Each row was made from one walk, in order. Every step used is in the known rows, and no mark comes twice. Write each row's walk.
Known rows
dere > ragi: [ 0.07  0.23 -0.40 -0.25 -0.03 -0.06 -0.27  0.22  0.02  0.33  0.03 -0.17
 -0.24  0.43  0.29  0.02  0.29 -0.42 -0.54  0.25  0.21 -0.41  0.05 -0.16
  0.18]
zosen > dere > ragi: [ 0.12  0.20 -0.38 -0.24  0.01  0.17 -0.11  0.14  0.04  0.42 -0.03 -0.36
 -0.15  0.27  0.22  0.11  0.14 -0.40 -0.39  0.26  0.17 -0.35  0.19 -0.26
  0.41]
dere > ragi > pozo > zosen: [ 0.21  0.22 -0.19 -0.22  0.01 -0.09 -0.28  0.02 -0.20  0.04 -0.05 -0.01
  0.03  0.30  0.11 -0.09 -0.03 -0.36 -0.40  0.37  0.35 -0.53  0.07 -0.43
  0.20]
zosen > dere: [ 0.11  0.21 -0.31 -0.22  0.02  0.16 -0.33  0.07 -0.06  0.43 -0.25 -0.49
 -0.11  0.22  0.25  0.26  0.33 -0.20 -0.34  0.33  0.13 -0.20  0.37 -0.26
  0.34]
mikuv > pozo > ragi > dere > zosen: [ 0.07  0.23 -0.34 -0.44 -0.10 -0.30 -0.13  0.10 -0.15  0.22  0.15 -0.19
 -0.01 -0.06 -0.24  0.12  0.10 -0.36 -0.41  0.33  0.56 -0.55  0.10 -0.33
  0.34]
ragi > dere > zosen: [ 0.04  0.21 -0.28 -0.16  0.00 -0.04 -0.36 -0.03 -0.10  0.25 -0.06 -0.42
  0.14  0.01  0.23  0.33  0.24 -0.10 -0.39  0.41  0.37 -0.31  0.27 -0.35
  0.32]
vepos > zosen > pozo > kada > ragi > dere: [ 0.15  0.41 -0.05 -0.05 -0.10 -0.10 -0.27 -0.12 -0.19  0.13  0.15 -0.34
  0.29  0.02 -0.22  0.10  0.09 -0.32 -0.68  0.48  0.19 -0.54  0.28 -0.39
  0.26]
zosen > dere > ragi > pozo > mikuv: [ 0.11  0.09 -0.15 -0.11  0.07  0.01 -0.12  0.03 -0.06  0.30  0.01 -0.21
 -0.07  0.34  0.32  0.08 -0.12 -0.46 -0.10  0.22  0.17 -0.17  0.26 -0.13
  0.49]
vepos > zosen > dere: [ 0.23  0.34 -0.29 -0.21 -0.03  0.11 -0.50 -0.05 -0.16  0.16 -0.30 -0.51
  0.06  0.08  0.05  0.36  0.33 -0.29 -0.42  0.35  0.17 -0.36  0.32 -0.50
  0.24]
vepos > zosen > dere > ragi > kada > pozo > mikuv: [ 0.19  0.43 -0.07 -0.12  0.06 -0.08 -0.08 -0.05  0.00  0.13  0.15 -0.22
  0.08  0.35  0.08  0.02 -0.01 -0.54 -0.23  0.32  0.20 -0.07  0.30 -0.23
  0.35]
ragi > kada > pozo > zosen: [ 0.14  0.48 -0.02 -0.21  0.11 -0.14 -0.22 -0.01 -0.10  0.19 -0.03 -0.09
  0.06  0.41  0.12 -0.20  0.27 -0.14 -0.42  0.54  0.30 -0.07  0.38 -0.22
  0.10]
zosen > pozo > kada > ragi: [ 0.00  0.34 -0.06 -0.11 -0.06 -0.21 -0.13  0.05  0.02  0.39  0.24 -0.20
  0.03  0.37  0.09 -0.07  0.12 -0.26 -0.66  0.46  0.21 -0.32  0.29 -0.17
  0.20]
vepos > zosen > pozo > ragi > dere: [ 0.24  0.23 -0.12 -0.09 -0.07 -0.02 -0.38 -0.03 -0.31  0.13 -0.14 -0.43
  0.20 -0.12 -0.34  0.25  0.04 -0.45 -0.52  0.34  0.31 -0.71  0.24 -0.44
  0.30]
zosen > pozo > kada: [ 0.10  0.21 -0.09 -0.05 -0.08 -0.08 -0.29 -0.08 -0.05  0.22  0.05 -0.22
  0.01  0.29  0.29  0.07  0.17 -0.33 -0.55  0.42  0.27 -0.32  0.32 -0.22
  0.26]
pozo > kada > ragi > dere: [ 0.00  0.51 -0.18 -0.15 -0.04 -0.16  0.00 -0.03  0.02  0.40  0.32 -0.28
 -0.04  0.36 -0.09 -0.17  0.43 -0.07 -0.66  0.35 -0.09 -0.30  0.34 -0.14
  0.29]
pozo > kada > ragi: [-0.01  0.56 -0.20 -0.22 -0.05 -0.29 -0.07  0.05  0.12  0.40  0.30 -0.18
 -0.16  0.59  0.03 -0.19  0.48 -0.09 -0.68  0.33 -0.04 -0.21  0.30 -0.18
  0.13]
vepos > zosen > pozo: [ 0.20  0.18 -0.18 -0.11 -0.06 -0.05 -0.68  0.02 -0.27  0.08 -0.29 -0.36
  0.17  0.04  0.14  0.38  0.15 -0.42 -0.54  0.46  0.42 -0.50  0.21 -0.41
  0.09]
vepos > zosen: [ 0.18  0.38 -0.31 -0.22 -0.06 -0.10 -0.67  0.03 -0.20  0.09 -0.28 -0.36
  0.00  0.20  0.11  0.29  0.49 -0.28 -0.55  0.35  0.22 -0.41  0.22 -0.42
  0.03]
mikuv > pozo > ragi > dere: [ 0.10  0.18 -0.35 -0.43 -0.09 -0.21 -0.17  0.18 -0.25  0.32  0.06 -0.21
 -0.16  0.00 -0.27  0.03  0.25 -0.40 -0.46  0.27  0.36 -0.59  0.14 -0.12
  0.33]
vepos > zosen > dere > ragi > kada > pozo: [ 0.24  0.41 -0.19 -0.13  0.04  0.05 -0.12 -0.02 -0.06  0.21  0.05 -0.23
  0.05  0.18 -0.02 -0.05  0.07 -0.47 -0.43  0.43  0.32 -0.27  0.16 -0.31
  0.35]
zosen > pozo > mikuv: [ 0.00  0.07 -0.02 -0.10  0.00 -0.16 -0.48  0.10 -0.11  0.25 -0.11 -0.31
  0.04  0.38  0.48  0.36  0.04 -0.45 -0.23  0.32  0.26 -0.10  0.42 -0.05
  0.17]
mikuv > pozo > zosen: [ 0.13  0.29 -0.29 -0.57 -0.10 -0.22 -0.46  0.10 -0.25 -0.02 -0.13 -0.11
  0.05  0.17  0.08  0.18  0.22 -0.32 -0.44  0.45  0.48 -0.46  0.21 -0.46
  0.02]
vepos > zosen > pozo > ragi > kada: [ 0.26  0.40 -0.11 -0.03 -0.09 -0.22 -0.34 -0.05 -0.14  0.15 -0.01 -0.29
  0.05  0.04 -0.25  0.02  0.13 -0.46 -0.56  0.40  0.26 -0.50  0.34 -0.34
  0.16]

Write each row's walk
[-0.07  0.23 -0.14 -0.15  0.03 -0.15 -0.18  0.13 -0.09  0.46  0.12 -0.40
  0.29  0.02  0.02  0.20 -0.08 -0.16 -0.53  0.55  0.44 -0.37  0.22 -0.26
  0.28]  kada > ragi > dere > zosen > pozo
[-0.03  0.43 -0.26 -0.39 -0.12 -0.42  0.00  0.00 -0.02  0.23  0.45 -0.07
  0.09  0.11 -0.09 -0.05  0.15 -0.23 -0.58  0.49  0.44 -0.36  0.15 -0.29
  0.28]  mikuv > pozo > kada > ragi > dere > zosen
[ 0.09  0.32 -0.12 -0.05 -0.04 -0.32 -0.11 -0.03  0.10  0.29  0.17 -0.24
  0.07  0.12  0.03  0.02 -0.05 -0.33 -0.43  0.45  0.49 -0.28  0.33 -0.36
  0.25]  dere > zosen > pozo > ragi > kada
[ 0.23  0.38 -0.30 -0.45 -0.07 -0.11 -0.03  0.01 -0.06  0.07  0.15 -0.07
  0.02  0.06 -0.03 -0.07 -0.05 -0.48 -0.39  0.46  0.37 -0.40  0.29 -0.40
  0.28]  mikuv > pozo > zosen > dere > ragi > kada
[ 0.15  0.26 -0.12 -0.01 -0.04 -0.21 -0.15  0.06 -0.03  0.43  0.08 -0.25
 -0.12  0.18 -0.05 -0.13  0.10 -0.40 -0.50  0.37  0.23 -0.35  0.39 -0.08
  0.26]  zosen > pozo > ragi > kada
[ 0.13  0.08 -0.13 -0.10 -0.02  0.03 -0.19  0.08 -0.22  0.40 -0.06 -0.40
  0.04  0.00 -0.17  0.13  0.02 -0.38 -0.46  0.31  0.28 -0.59  0.29 -0.19
  0.40]  zosen > pozo > ragi > dere
[ 0.20  0.38 -0.18 -0.38  0.02  0.17 -0.30 -0.06 -0.11  0.11 -0.27 -0.44
  0.15  0.23  0.05  0.26  0.19 -0.14 -0.32  0.37  0.12 -0.31  0.49 -0.64
  0.24]  pozo > zosen > dere
[ 0.26  0.49 -0.22 -0.25  0.01  0.10  0.00 -0.09  0.06  0.13  0.08 -0.26
  0.05  0.24  0.02 -0.08  0.04 -0.32 -0.38  0.38  0.06 -0.32  0.46 -0.51
  0.30]  pozo > zosen > dere > ragi > kada
[ 0.06  0.20 -0.15 -0.19 -0.04 -0.23 -0.22  0.06  0.02  0.26  0.02 -0.31
  0.12  0.17  0.04  0.23 -0.08 -0.33 -0.41  0.38  0.57 -0.42  0.20 -0.49
  0.23]  dere > zosen > pozo > ragi
[ 0.00  0.36  0.02 -0.08  0.11 -0.31 -0.21  0.08 -0.01  0.35  0.09 -0.10
 -0.12  0.60  0.40 -0.13  0.31 -0.27 -0.23  0.38  0.19  0.26  0.43  0.20
  0.17]  ragi > kada > pozo > mikuv
[ 0.16  0.33 -0.35 -0.09  0.02  0.06  0.01  0.03  0.13  0.45  0.14 -0.29
 -0.21  0.23  0.21 -0.11  0.16 -0.39 -0.42  0.32  0.08 -0.20  0.34 -0.11
  0.43]  zosen > dere > ragi > kada
[ 0.29  0.35 -0.19 -0.08 -0.06  0.02 -0.17 -0.23 -0.11  0.01  0.07 -0.17
  0.07  0.12 -0.05 -0.02  0.03 -0.44 -0.43  0.34  0.21 -0.50  0.13 -0.52
  0.44]  vepos > zosen > dere > ragi > pozo > kada
[ 0.15  0.30 -0.01 -0.41  0.13  0.19 -0.20  0.03 -0.20  0.19 -0.26 -0.29
  0.21  0.37  0.05  0.13  0.07 -0.16 -0.27  0.45  0.41 -0.20  0.30 -0.51
  0.27]  kada > pozo > zosen > dere
[ 0.17  0.27 -0.27 -0.57 -0.07 -0.03 -0.31  0.03 -0.22  0.05 -0.16 -0.24
  0.11  0.05  0.01  0.25  0.09 -0.33 -0.33  0.45  0.44 -0.42  0.30 -0.53
  0.21]  mikuv > pozo > zosen > dere
[ 0.04  0.25 -0.07 -0.28  0.10 -0.09 -0.02  0.10 -0.13  0.37  0.05 -0.25
  0.09  0.25 -0.19  0.00  0.08 -0.19 -0.35  0.33  0.53 -0.34  0.08 -0.31
  0.40]  kada > pozo > ragi > dere > zosen
[-0.03  0.56 -0.16 -0.17 -0.06 -0.26  0.04 -0.09  0.12  0.31  0.41 -0.27
  0.11  0.30 -0.06 -0.08  0.28 -0.03 -0.61  0.40  0.09 -0.26  0.32 -0.34
  0.30]  pozo > kada > ragi > dere > zosen
[-0.03  0.34 -0.28 -0.22  0.04 -0.10 -0.23  0.22 -0.13  0.56  0.03 -0.40
 -0.02  0.22 -0.05  0.05  0.36 -0.08 -0.61  0.39  0.07 -0.35  0.27 -0.05
  0.23]  kada > ragi > dere
[ 0.07  0.39 -0.08 -0.28  0.06 -0.26 -0.32  0.10 -0.22  0.26 -0.08 -0.13
  0.12  0.33 -0.09 -0.09  0.11 -0.06 -0.49  0.50  0.24 -0.36  0.23 -0.37
  0.06]  kada > ragi > pozo > zosen
[ 0.18  0.20 -0.20 -0.07  0.00  0.07  0.02 -0.11 -0.01  0.29  0.14 -0.13
 -0.10  0.25  0.16 -0.15  0.00 -0.36 -0.36  0.30  0.18 -0.34  0.17 -0.26
  0.55]  zosen > dere > ragi > pozo > kada
[ 0.11  0.37 -0.07 -0.28  0.08 -0.09 -0.18  0.04 -0.20  0.32 -0.11 -0.24
  0.17  0.22 -0.15 -0.03 -0.02 -0.06 -0.38  0.49  0.20 -0.33  0.32 -0.42
  0.23]  kada > ragi > pozo > zosen > dere
[ 0.27  0.22 -0.26 -0.13 -0.01  0.07 -0.35 -0.06 -0.21  0.12 -0.16 -0.27
  0.07  0.02  0.00  0.15  0.00 -0.46 -0.38  0.36  0.32 -0.52  0.08 -0.47
  0.38]  vepos > zosen > dere > ragi > pozo
